What can hang from each mark
k810: k23 k631
k854: k717 k726
k990: k223 k889
k631: k237 k810
k237: k631
k223: k990
k906: k889
k717: k854
k889: k810 k906 k990
k23: k810
k726: k223 k854

(in the rows, 128 means zero)
Known rows, with every way that one mark hangs from another
k237(k631): [136  95 130 119  83  93 145 127 140 124  99 148 161 146 140 177 138 182
 131 116 116 132  74 151 115 133 106 116 125 125 122 129  78  95  97 138
 181 122  79 100 127 134 144 139 136 154 115 139 140 137 106 137 161 140
 116 107 116]
k889(k810(k23 k631) k906): [129  93 115 116 160 115 146 124 128 143 176 124 132 202 118 177  66 119
 138 145 156 169 153 160 162 159 129  98 127  73 114 132  28  71 150 160
 176 158 103 106 114  85 152 120 108 108 109 145 124 112 182 125 137 146
 129 122 175]
k717(k854(k726(k223(k990)))): [116  62  73 116 126  80 163 119 135  91  87 147 122 139 124  86 122 136
 149 122  94 113 112 144 125 136 107 101  98 185 134 136 154 117 100 130
 176  98 108  98 133 131 119 154 155 134  91 119 176 174 105 142 114 124
 113 126 123]
k990(k223 k889): [104 170 186 115 148 103  71 124 123 131 109 144 138 126 167 156 142 170
 142 115  89 109 111 147 106  95 125 106 126 192 123  93 100 134 161 192
 184 110 120 111 115 115 114 114 168 140 133 123 116 114 106 115 143 135
 126 109 119]
k726(k223): [116  87 118 122 135  98 128 120 131 123  83 143 125 117 139 130 137 188
 137 123  94 126  68 151 122 116 107 104 119 168 117 118 105 107 123 113
 162 116 117  79 121 112 117 151 166 137  81 129 132 158 102 149 121 124
 113 132 129]
k726(k223 k854): [108 108 110 129  92 112 119 110 111 112  98 156 106 136 130 103 173 178
 143 121 112 124  68 151 130 114  95  90 105 163 115 110 128 128 155 130
 131 122 109  68 122 105  99 155 182 143  68 110 147 162  98 168 114 119
 122 140 122]
k854(k726(k223)): [111  59 141 111 119  83 142 123 140 112  82 144 124 117 122  89 156 155
 144 117  87 127 107 137 114 107 107  89 104 134 126 138  78 147 106 123
 179 100 131  85 114 124 116 138 159 128  88 129 149 170 117 129 123 123
 116 127 131]
k990(k223 k889(k906)): [110 170 188 123 154 106  82 112 113 111 127 159 135 161 156 139 112 159
 142 122 115 120 140 162 123  60 122 101 121 134 122 100  98 106 174 202
 177 128 125 108  99 106 112 106 150 148 150 122 112 100 118  92 158 138
 135 115 124]
k854(k717 k726(k223(k990(k889(k810))))): [ 98  62 140 123 100  84 131 116 124  96 121 131 153  61 143  58 122  94
 155 112 115 143 129 153 119 112 116  86 103 157 124 157 107 184 131 131
 140  91 147  95  88 166 113 120 171 120  92 118 157 177 169 122 120 105
 116 119 146]
k906(k889): [145 116 161 130 168  95 164 130 145 137 108 145 149 175 157 146 162 166
 135 125  85 132  89 142 145 128 113 121 141 191 120 121  77 171 110 111
 157  97 110 103 128 121 126 142 113 167 131 172 114 129 132 156 129 116
 117 126 129]
k223(k990(k889(k810(k23) k906))): [112 116  95 143 134 101 130 117 116 126 165 117 169 191 130 132  59 105
 142 133 166 130 160 172 144 102 141  99 137 151 114 145  83  91 161 168
 169 140  80  99 102 126 137 113 121 137 121 143 129 116 165 114 130 123
 129 125 132]
k726(k223(k990(k889(k810 k906))) k854): [ 90 124  85 144  64 119 118  94  81 101 144 140 145 158 134  56 104 120
 148 125 157 114 110 172 131  64 119  84 111 161 109 132 161 118 186 190
 107 136 109  66 101 134 108 135 168 144  83 101 149 155 127 159 123 101
 141 152 119]
k990(k223 k889(k810(k23 k631(k237)) k906)): [107 138 194 112 200 125  65 120 112 137 178 145 131 149 160 199 109 133
 149 137 102 129 153 155 146  95 134  84 119 100 115 115  48  96 199 233
 175 153 136 145 106  87 129  83 157  99 120 136 116  92 136  81 152 137
 133 128 153]
k889(k810 k906 k990(k223)): [130 169  67 162  80 120 159 112 110 148 138 156 166 167 129  94  93 108
 131 134 213 146 157 174 146 105 136  99 120  94 111 138 143  95 161 171
 164 159 165 111 112 129 126 128 120 130 120 148 122 115 141 103 161 128
 127 141 156]
k23(k810(k631(k237))): [112  90 139 118 146 113 147 138 138 129 117 115 135 159 168 194 133 142
 142 132 114 155  82 147 113 161 101  92 111 149 108 114  40  90 144 127
 174 140  74 128 135 121 135 150 173 127 113 138  96 117 112 131 136 120
  87 130 152]
k726(k223(k990(k889(k906))) k854(k717)): [ 88  86 133 139  97 110  99  92  93  89 144 159 125 116 135  53 118 130
 155 122 130 142 127 172 136  73  92  88 109 154 114 131 153 138 160 151
 102 111 117  77  90 134  95 138 183 142  82  90 154 158 146 138 112 113
 140 126 125]
k889(k810(k631(k237)) k906 k990(k223)): [130 121  98 149 126 128 141 117 113 153 167 144 152 168 149 166 121 118
 134 146 154 154 160 152 154  88 132  96 112  59 108 136 108  71 161 195
 155 160 163 138 116 122 133 118 156 103 114 139 117 108 138  91 172 119
 123 152 166]
k223(k990(k889(k810(k631) k906))): [110 117 104 126 125 107 147 114 112 123 184 110 164 191 148 160  60  98
 140 134 139 141 138 158 129  88 139 105 131 140 113 139  97  77 158 187
 159 130  93  97 117 141 143 115 136 135 148 117 123 123 174 139 146 119
 136 121 141]
k854(k717 k726(k223(k990))): [100   4 137 124 110  78 148 121 142  99 100 147 136  63 130  54 133 116
 150 112 102 149 124 142 121 109 102  95 103 147 121 158  97 157 104  91
 140  82 133  88 102 153 111 142 170 121  71 112 160 188 152 115 112 114
 112 112 142]
k889(k810(k23 k631(k237)) k906 k990(k223)): [125  92  99 146 167 131 114 123 117 164 182 142 141 183 129 173 104 109
 136 147 156 139 175 151 175 120 137  91 118  48 108 138  79  76 167 181
 179 165 144 147 116  99 139 103 143  82  99 150 114  93 155  82 158 130
 123 145 167]
k889(k810 k906): [140 162  99 139  99 105 187 114 126 127 139 144 153 184 136 119  90 126
 139 132 177 161 136 185 144 115 117  96 119 126 117 137  91  87 162 148
 153 159 130  98 107 119 122 136 107 161 121 149 131 126 140 125 146 127
 122 133 167]
k990(k889(k810)): [121 183 119 121 124  99 128 121 122 135 131 113 167 153 154 157 121 144
 141 119 129 132 110 170 117 138 129 102 131 192 123 108  90 145 160 178
 177 129 111 103 103 128 125 122 137 162 141 149 112 117 134 148 145 121
 119 128 142]
k631(k237 k810): [133  96 149 137 142 106 123 138 149 138 123 136 141 146 173 180 162 187
 137 118 123 146 102 142 114 111 106 100 107 170 117 103  55 104 149 141
 169 132 111 152 127 108 104 155 172 172  91 143 126 105  61  80 132 101
  99 178 152]
k854(k717 k726(k223)): [108  33 167 112 136  79 143 122 147 103  90 148 119  65 138  75 151 148
 153 115  93 160 121 148 121 114  88  90  99 119 126 138  79 169 110  89
 155  90 152  93  93 131  97 139 169 125  79 125 149 173 142 117 121 125
 110 113 155]

Rows
[101  54 137 132 112  89 149 107 118  89 139 136 154  88 140  38  92  84
 156 119 129 155 162 166 130  89 113  84 102 116 122 163 105 152 145 145
 130 102 157  91  70 155 114 117 151 121  99 118 156 165 176 100 123 110
 127 118 154] => k854(k717 k726(k223(k990(k889(k810 k906)))))
[136 139 138 147 148 102 131 127 131 157 111 153 168 161 157 131 160 155
 129 130 108 118 105 134 152 125 132 125 142 169 115 121 130 189 115 139
 166  89 146 117 129 131 125 123 126 136 132 171 100 122 135 134 147 119
 115 136 123] => k906(k889(k990(k223)))
[ 81  78  94 124 122 126  78 118  88 126 165 122 130 141 129 124 122 120
 146 127 110 105  93 140 128 131 131  87 117 157 108 122 115 131 166 174
 139 126  81  76 120 120 130 123 190 103  70 107 140 151 152 170 104 108
 132 134 122] => k726(k223(k990(k889(k810(k23 k631)))) k854)
[104 149 180 110 179 120  76 123 107 136 177 137 134 161 146 167  83 120
 143 133 112 135 154 153 133 125 133  92 123 113 116 113  54  92 189 228
 177 147 127 119 103  92 140  79 141  96 130 132 113  95 165 102 146 151
 141 113 154] => k990(k223 k889(k810(k23 k631) k906))
[100  83 111 121 154 106 113 134 126 142 172  98 156 158 140 187  77 108
 139 127 113 122 121 141 118 157 145 107 137 160 114 132  61 112 146 168
 185 124  67 111 132 132 156 108 144 114 118 132 112 120 176 142 125 122
 125 116 132] => k223(k990(k889(k810(k23 k631))))
[ 90  31 135 124 136  85 112 123 126 114 136 121 150  67 130  65 108  90
 155 114 118 142 150 148 129 134 123  84 111 152 124 159  78 183 134 124
 159  90 142  98  80 141 128 107 163 101  69 129 152 170 184 107 107 109
 117 116 146] => k854(k717 k726(k223(k990(k889(k810(k23))))))
[119 133  75 151 120 117 115 135 125 179 125 146 158 132 112 137 119 124
 132 127 169 122 137 148 147 180 143  98 129 137 112 134 104 129 145 145
 191 141 135 124 119 113 137 122 134 101  87 161 118 110 145 120 135 133
 111 131 149] => k889(k810(k23) k990(k223))
[142  84 167 128 213 114 137 143 148 155 158 123 148 173 157 203 150 150
 139 135  68 131 110 128 164 168 128 103 136 146 116 127  32 164 133 137
 158 122 117 130 130 107 140 119 124 127 101 185 109 114 149 136 132 108
 110 137 160] => k906(k889(k810(k23 k631(k237))))
[119  25 164 105 219 108 101 141 157 145 146 125 109 163 141 248 142 174
 139 136  67 144 129 128 139 145 111 100 125 115 118 114   4  98 127 123
 195 127  75 137 139  83 132 132 168 116  93 139 113 108 128 105 131 130
 107 130 149] => k810(k23 k631(k237))
[108 118  69 115 125  86 154 115 123  96 107 131 141 128 135  80 108 123
 154 118 123 111 113 159 118 142 122  94 101 211 137 132 166 144 136 178
 172 106 127  97 115 140 126 136 152 129 106 125 173 162 115 155 122 112
 116 134 128] => k717(k854(k726(k223(k990(k889(k810))))))
[103  90  99 118 153  76 134 111 125  88  99 135 130 137 140  94 117 139
 153 120  87 102 113 145 114 110 115  97 103 204 138 121 153 137 121 168
 180  90 113  94 124 129 123 137 166 131 110 118 168 167 110 139 119 117
 116 122 114] => k717(k854(k726(k223(k990(k889)))))
[118  91  99 112 151  82 151 113 140 102  76 156 111 136 124 103 146 168
 149 120 100 123 109 154 126 138 100 102  98 178 141 115 134 125 107 138
 185  97 127 100 126 106 116 157 152 142 101 127 166 167  93 143 123 133
 115 123 131] => k717(k854(k726(k223)))
[ 94  54 110 143  77 110 119 112 111 106 116 154 120  91 130  62 160 133
 152 117 121 140  90 154 140 117  90  95 105 169 112 129 159 133 133  98
 102 102 105  74 111 140 101 158 190 143  48  93 157 176 125 148 101 110
 119 128 131] => k726(k223(k990) k854(k717))
[ 87  32 159 119 133  76 119 117 132  90 117 133 138  64 144  62 139 119
 154 113  89 141 129 145 112  95 106  94 110 148 123 151 101 174 121 113
 151  75 137  95  87 153 107 121 183 121  92 108 147 178 162 117 120 115
 119 109 132] => k854(k717 k726(k223(k990(k889))))
[120 107  82 137 126 124 122 134 122 164 151 139 156 131 156 189 162 132
 132 134 127 140 123 139 137 135 133 102 116 121 110 124 118 103 150 175
 170 144 147 140 136 131 137 122 175 103 105 140 114 114 121 121 164 107
 109 148 162] => k889(k810(k631(k237)) k990(k223))
[121 107  91 144 156 124 124 125 107 167 183 143 147 187 115 155  70 105
 132 145 178 158 168 149 165 134 135  96 124  53 108 140  88  80 161 169
 185 158 140 125 117  98 151 109 122  71 105 149 113 100 187 113 153 147
 131 130 166] => k889(k810(k23 k631) k906 k990(k223))
[129  68 150 135 179 114  98 143 153 150 136 140 133 151 154 209 138 183
 145 122 125 136 123 137 125 134 113  96 116 158 117 108  19 105 154 135
 188 139  95 163 130  83 107 152 163 142  71 157 125  99  79  82 116 110
  97 170 153] => k631(k237 k810(k23))
[130  77 148 123 109 103 111 140 141 142 141 141 160 155 137 197 112 184
 131 112 138 137  92 135 116 195 110 114 121 110 119 126  30 105 111 151
 191 132  69 123 124 102 148 141 139 129  80 148 142 121 112 117 139 143
 116 131 129] => k237(k631(k810(k23)))
[138 162 108 157 124 114 155 130 125 170 121 151 182 146 156 111 154 125
 129 127 135 127 104 143 153 158 137 116 137 182 112 126 137 189 132 159
 154 109 162 116 127 143 127 126 113 138 122 181 109 122 142 155 146 109
 117 139 138] => k906(k889(k810 k990(k223)))
[117 166 151 113 150 107 135 112 113 122 176 117 148 189 153 171  72 127
 142 135 129 159 141 169 131 105 128  98 124 124 120 116  64  90 171 203
 167 141 120 105 100 106 136 105 131 134 161 132 110 109 170 136 156 136
 135 120 157] => k990(k889(k810(k631) k906))
[123 161  69 155  83 114 142 127 117 169 120 143 163 128 133 127 130 125
 127 125 177 132 121 158 129 158 140 106 123 160 114 124 141 130 151 157
 170 138 151 114 124 138 135 137 144 125 101 150 121 123 129 122 151 121
 111 143 146] => k889(k810 k990(k223))
[121 165 125 127 162 103 121 114 120 131 154 125 151 182 133 142  68 128
 147 136 145 134 158 180 142 118 134  97 133 142 123 123  51 102 180 187
 179 149 110 114  90  94 130 110 111 134 129 160 114 104 163 114 139 133
 132 125 153] => k990(k889(k810(k23) k906))
[149 140  84 153 117 105 191 124 130 164 121 124 183 166 151 129 132 134
 128 132 144 136 108 155 159 157 139 125 144 178 116 137 115 187 123 126
 153 114 142 105 117 145 137 143 102 152 133 189 107 128 166 163 142 108
 112 146 145] => k906(k889(k810 k990))
[117 141  93 143 104 101 150 109 113 119 155 115 171 194 140 119  63 102
 143 128 167 131 143 180 127  75 136 104 132 159 115 141 111  94 168 179
 160 137 101  93 112 143 130 121 127 156 136 130 129 127 153 128 142 115
 129 131 133] => k223(k990(k889(k810 k906)))
[126 139  71 156 124 123 133 119 111 167 149 156 159 167 106 117  79 103
 135 138 202 142 177 173 165 145 139 100 126  94 112 139 102  90 165 162
 182 162 150 123 105 109 135 113 116 102 103 160 123 108 160  98 149 139
 127 135 156] => k889(k810(k23) k906 k990(k223))
[131 135 117 153 165 115 130 135 126 176 128 143 175 144 137 118 138 124
 132 129 137 113 122 139 162 188 145 111 143 160 113 133 107 196 137 144
 176 114 142 125 118 121 140 120 109 108 101 190 105 112 167 130 133 122
 118 138 140] => k906(k889(k810(k23) k990(k223)))
[143 130 142 141 181 102 158 133 138 154 127 133 165 177 143 147 137 140
 138 128 116 125 105 147 163 183 135 110 143 179 119 128  52 191 124 126
 159 118 111 113 119 110 139 135  96 145 102 197 119 121 153 146 119 121
 116 132 150] => k906(k889(k810(k23)))
[112  77 113 131 170 111 119 119 118 127 187 107 155 196 143 189  71 104
 149 136 126 131 160 158 145  76 144  96 132 116 111 140  57  81 166 184
 163 143  85 121 112 122 139 112 143 124 122 133 120 112 153  99 141 113
 127 140 142] => k223(k990(k889(k810(k23 k631(k237)) k906)))
[110  99  97 118 155  81 144 103 117  80 109 148 132 165 131  82  92 128
 155 126 112 114 141 165 129  87 111 100  99 154 136 132 149 109 127 180
 168 101 119  92 115 124 121 133 158 135 124 117 174 156 127 127 129 128
 130 128 118] => k717(k854(k726(k223(k990(k889(k906))))))
